What can hang from each mark:
J580: J526 J635
J760: J526 J635 J962
J526: J760
J962: J760
J707: J635 J962
J635: J580 J707 J760

Every row comes from one small tree of marks. The marks that hang from a mark follow it in brackets, in the order of their numbers. Every link used is in the known rows. Which tree was each row made from?
Known rows:
J962(J760): [-10.6 -12.2 -11.6   5.7  13.1   0.7   6.6 -19.7  -4.2  -1.7   6.5  -8.8
   0.4  11.1   7.9   4.7   3.5   2.0 -17.2   3.1  -0.5   5.9]
J526(J760(J635)): [-26.2   8.0  22.2   4.4  -6.6  16.9   2.9 -15.4 -12.9   6.2  -2.3  11.7
 -16.3   0.5  -2.0   4.6  -7.0  13.0  -1.1   1.8  -3.9  -6.0]
J707(J635(J760)): [  6.9  -3.8 -10.4 -28.6  14.5  -5.8 -13.4  -5.2  15.7  -2.4  19.5  26.3
  12.8   5.9  -2.5   8.5   5.5   2.5  -8.6 -17.0  -2.1  -2.2]
J580(J635): [  2.0   8.0 -13.0  -5.5   0.9  -0.6  -6.0  -5.5  -9.0 -10.4   0.1   2.8
   5.9   7.7  14.0  -4.4  -2.5   1.9  11.4   0.6   1.2  -0.9]
J962(J760(J526 J635(J707))): [-10.1   1.6   2.8  -1.7 -12.6  -3.7   0.0 -13.7  -0.7 -14.3  10.8 -23.4
  -5.6   0.1   0.4   6.2  20.8   6.3 -44.8  -6.5  -3.3   1.7]
J526(J760(J635(J580 J707(J962)))): [  8.0  18.8  23.2  20.6 -21.1  13.8  16.6  -4.9  -9.9  10.5 -15.4  -2.1
 -30.9  -8.4  -9.9 -16.7  -7.8  -1.7  -6.3  12.3   3.7   7.0]
J580(J526(J760(J962)) J635(J707)): [-15.6  35.0 -17.1   3.8   1.4  -3.4  13.4  15.9 -11.1  22.1 -30.9 -10.2
 -12.7  -8.6   5.0  -0.2 -27.4   4.9  44.2 -22.9   4.5   2.1]
J760(J635): [  2.3  -7.0  14.9  -4.1  -7.5  13.7   0.3 -16.8  -7.1  -6.2   7.9  11.9
  -7.1  -4.2   0.2   3.0   2.4   6.1 -13.3  12.8  -3.6  -4.6]
J580(J526 J635): [ 13.6  13.7  -4.9  -4.0   8.1   2.5  -1.6   4.1  -4.5  10.6   1.2   8.4
   4.7  -6.7  11.6 -11.8 -17.1  -0.9  29.9  26.1  -4.2  -2.4]
J760(J635(J580) J962): [ -6.1 -17.0  13.1   7.7  -4.2   9.6   7.5   1.3  -7.6  -5.7 -17.1  -5.7
  -1.9   0.1   1.6  10.7  -4.0  -0.6  30.2 -11.9   7.3  -6.9]
J962(J760(J635(J580 J707))): [ 12.6  -1.2   8.6  12.7 -10.6   4.3  20.3 -18.2  -0.5  -4.2 -10.0 -28.0
 -17.1  -6.7   2.4  -2.6   6.7  -7.3  -9.0  -3.1   7.1   8.5]
J760(J526 J635(J580) J962): [-24.6 -16.8  13.7   6.6  -6.4   0.3  -9.9  12.3  -9.2 -14.0  -9.6 -10.6
  11.5   4.3   0.7  15.8   8.4   4.1  21.0 -19.4   0.8 -17.1]
J580(J526 J635(J707)): [ 27.1  31.1  -9.9  -7.9   1.9  -4.6   8.1   1.3  -1.3  13.5  -4.4   2.3
  -7.7 -15.5  10.2 -13.7 -13.1  -2.3  19.6  13.3   1.4   5.5]
J707(J962(J760(J526 J635))): [-10.9 -18.8   6.7   8.1 -13.0   7.5 -12.2  -8.1   2.0 -20.6  17.9 -14.0
   3.8   7.1  -2.8  -4.1  18.7   8.9 -54.4  33.7 -11.9  -0.5]
J526(J760(J635(J580 J707) J962)): [-20.7  14.1  12.5  14.1 -12.4   6.3  21.3   3.4 -16.1   7.9 -32.0 -14.7
 -24.4  -5.3  -4.0   9.2 -11.0   2.9  30.8 -34.2  12.4  -1.9]
J707(J635): [ -7.0  -5.5 -14.1 -15.5  20.9  -4.2   2.3 -14.1  -3.9   0.4  10.1  19.2
   9.7  10.1   2.8   8.5   1.3  -3.9   0.6 -14.7   0.9  -3.4]
J526(J760(J635(J580 J707))): [ -5.8  18.2  25.6  15.0 -15.0   8.5  17.5  -9.1 -11.4  10.8 -18.4  -4.2
 -26.7  -8.4  -2.8  -2.4  -7.4   0.3  16.7 -13.8   6.6  -0.1]
J760(J526 J635 J962): [-29.4 -15.9   5.3  -6.9  -8.0   2.1 -14.1   6.7 -11.0 -16.9  -0.2  -1.4
   8.0   5.2  -1.7  21.5  11.5  13.9  -6.2 -19.6  -3.1 -13.2]
J707(J962): [  7.8  -4.7   0.2   1.2  -1.8   6.5  -1.6  -9.7  -5.4  -0.6   8.4  19.7
  -2.7   4.8  -3.2  -8.2   0.3   4.6 -27.3  29.3  -3.1   8.0]

Which tree is each row?
[  6.6   2.3   0.8   0.1 -11.4   6.3  14.9 -26.0   1.4  -6.3   3.2 -19.9
 -19.6  -7.2  -0.4   2.2   9.9   2.0 -36.6   0.9   3.0  10.9] : J962(J760(J635(J707)))
[ 38.5  29.5 -10.4   0.3  -6.5   0.9   5.7   5.7   0.3  12.0  -2.4   5.9
 -11.4 -16.5   3.8 -27.7 -13.3  -2.7  -1.6  38.7  -2.8  12.7] : J580(J526 J635(J707(J962)))
[-18.5 -16.8 -13.5 -15.8  13.9 -18.9 -22.6  25.6  12.3 -10.1   6.6   2.6
  33.1  13.9  -2.8  21.1   9.4  -0.5  25.2 -46.5   3.5 -15.7] : J707(J635(J580 J760(J526 J962)))
[ -0.2  -8.9  10.8  -6.3  -2.7 -10.9 -31.5  12.6  12.1  -7.7  16.5  10.4
  18.7   8.2   0.2   3.9  10.5   3.2   3.7  -8.0  -6.7 -11.8] : J635(J580 J760(J526))
[-16.6 -15.6 -10.3   9.5   0.7  -3.9 -13.1  -3.9  -0.2 -12.1  17.6 -10.7
  11.6  16.5   0.6  -3.2  14.8   4.1 -48.1  19.9  -9.4   2.8] : J707(J962(J760(J526)))
[ -1.2 -13.6 -15.8 -13.5  16.2  -9.7  -5.3  12.9  14.4  -2.6  -3.6   7.4
  19.6   7.3  -2.8  16.9  -2.8  -7.9  32.2 -41.5   8.5  -5.9] : J707(J635(J580 J760(J962)))
[ 23.4  -3.1   3.1 -16.3  22.2  -3.6  -5.9   9.6  21.2  19.7  11.9  24.7
  14.5  -9.1  -2.1  -1.8 -13.2 -12.0  38.5   8.3  -5.3  -7.6] : J707(J635(J580(J526) J760))
[  2.9  -0.7  -6.0  19.4  -4.4 -11.7   1.6   2.4  -0.2  -8.7   3.0 -25.2
   1.3   7.4   0.7 -11.7  14.6  -6.2 -29.0   7.1  -1.1   8.1] : J635(J580 J707(J962(J760(J526))))
[ -3.6   1.6 -13.7   7.0  -6.1  -9.8  -0.9  -5.7  -0.2  -9.0  12.4 -16.7
   0.3   7.3  -0.6  -4.7  18.1   4.2 -60.4   9.6  -3.5  12.6] : J635(J707(J962(J760(J526))))
[-19.1 -11.8  -8.5 -17.4  -0.4 -12.3 -29.4  20.5   9.3 -13.7  14.0  10.1
  22.0  11.9  -3.0  22.0  12.9  15.0 -11.5 -30.1  -3.3  -6.9] : J635(J760(J526 J962))
[ 29.5   9.4  10.8  -2.9 -22.8  11.4   7.6 -15.1  -2.9  -4.5   5.1   8.7
 -24.4 -10.9  -8.4 -10.6   8.6   3.3 -44.3  29.4  -0.3  13.1] : J760(J635(J707(J962)))
[ 18.2  -4.3  29.5   5.1   1.2  15.1   7.0  -3.9  -1.8  13.2  -2.7  11.4
  -5.8 -18.0   1.5  -8.8 -13.9  -4.4  34.3  37.1  -5.5  -6.5] : J760(J635(J580(J526)))
[  5.7   1.9 -22.3 -15.2  -4.1  -5.2 -17.7  17.0  11.4 -15.6  -1.2   0.7
  14.0   5.7   5.1   7.9  -3.4   7.0  15.3 -22.9   3.7  -1.5] : J580(J635(J760(J962)))
[-35.0   0.9  -4.5   9.0  30.1  -1.7  15.7  15.3  -8.7  30.3 -27.2   4.2
   5.2   0.5   0.2  10.4 -30.6  -6.7  72.4 -24.2   4.6 -12.1] : J707(J635(J580(J526(J760(J962)))))
[ 51.2  16.6  12.2  -3.3  -6.2   0.2  -1.0  13.2  23.1  22.4   6.6  19.0
 -10.0 -20.8  -9.1 -22.7 -12.6  -6.3  -1.5  42.9  -4.0  14.1] : J635(J580(J526) J707(J962) J760)
[ 15.7  25.8 -11.6 -20.5 -14.5 -19.1 -28.1  15.4  12.7 -16.7  15.5  -1.4
  11.3   1.7   5.6  -2.3  16.4   4.9 -17.5 -19.6  -2.8  -0.6] : J580(J635(J707 J760(J526)))
[ -7.3 -11.6 -22.6 -26.1  14.5  -8.4  -9.0   7.1  13.9  -3.5   6.4  15.5
  17.1   8.2  -6.2  22.9   0.9   3.3   3.4 -38.5   3.6  -4.4] : J707(J635(J760(J962)))
[ 10.6  24.8  15.3  19.9   0.0   5.4  17.1   5.5  -5.8  37.3 -16.5   9.4
 -22.5 -14.7  -5.4 -22.7 -24.5  -5.1  22.0  28.5  -0.5   9.4] : J635(J580(J526(J760)) J707(J962))
[ 19.5  -7.6 -11.2 -20.9   6.6  -0.6 -16.1  -1.1  18.4  -3.7  23.9  27.9
  10.7   4.4  -9.8  -3.2   5.2  -1.2 -30.5   9.8  -4.5   4.1] : J707(J635(J760) J962)
[-23.7 -17.3   7.5  -1.1  -4.6   3.3  -9.6 -12.6  -1.0 -18.3  13.0 -17.1
   6.8   7.0   4.4   8.5  18.6   8.9 -33.6   6.2  -8.2  -7.3] : J962(J760(J526 J635))
[  2.0 -18.1 -15.3  15.9  18.5  -0.6  12.2 -10.2   2.7  -2.7   1.7 -12.5
   9.7  12.3   2.4 -10.2   1.5 -17.4  -2.8  10.8   4.1   3.7] : J707(J635(J580) J962(J760))
[  5.3   1.1   7.9   4.6 -13.4   3.7  16.2   2.3  -7.0  -3.5 -21.7 -12.8
 -14.4  -9.0  -1.0   8.5   0.6  -2.6  17.6 -22.4  12.9   1.6] : J760(J635(J580 J707) J962)
[-11.6 -19.2 -15.3  12.8  17.3 -10.4  -4.1   0.5   0.2 -11.0   8.4 -16.3
  23.4  17.1   1.4  -4.6  13.0 -12.8 -12.0   3.9  -3.4  -6.1] : J707(J635(J580) J962(J760(J526)))
[  8.0  -9.8  -6.0   4.6  13.6   0.8   5.7  -3.7  -2.0   0.7   1.0  13.3
   9.2   8.5  -2.0  -9.4  -0.8 -13.9   9.2   8.5   3.1   0.5] : J707(J635(J580) J962)
[ 30.3   4.8  -1.9  17.6   2.8   0.9  21.7  -3.2   5.9  20.1  -5.6 -15.0
 -13.0 -14.9  -0.8 -21.7 -11.7 -12.1  -2.4  40.2   0.3  17.5] : J635(J580(J526) J707(J962(J760)))
[-33.7  -4.7  16.7  16.6  -5.5  12.7   9.6   3.3 -14.1   6.4 -27.6  -7.3
  -9.9   2.8  -2.5  12.1 -14.3   5.5  40.9 -21.9   5.8 -11.9] : J526(J760(J635(J580) J962))
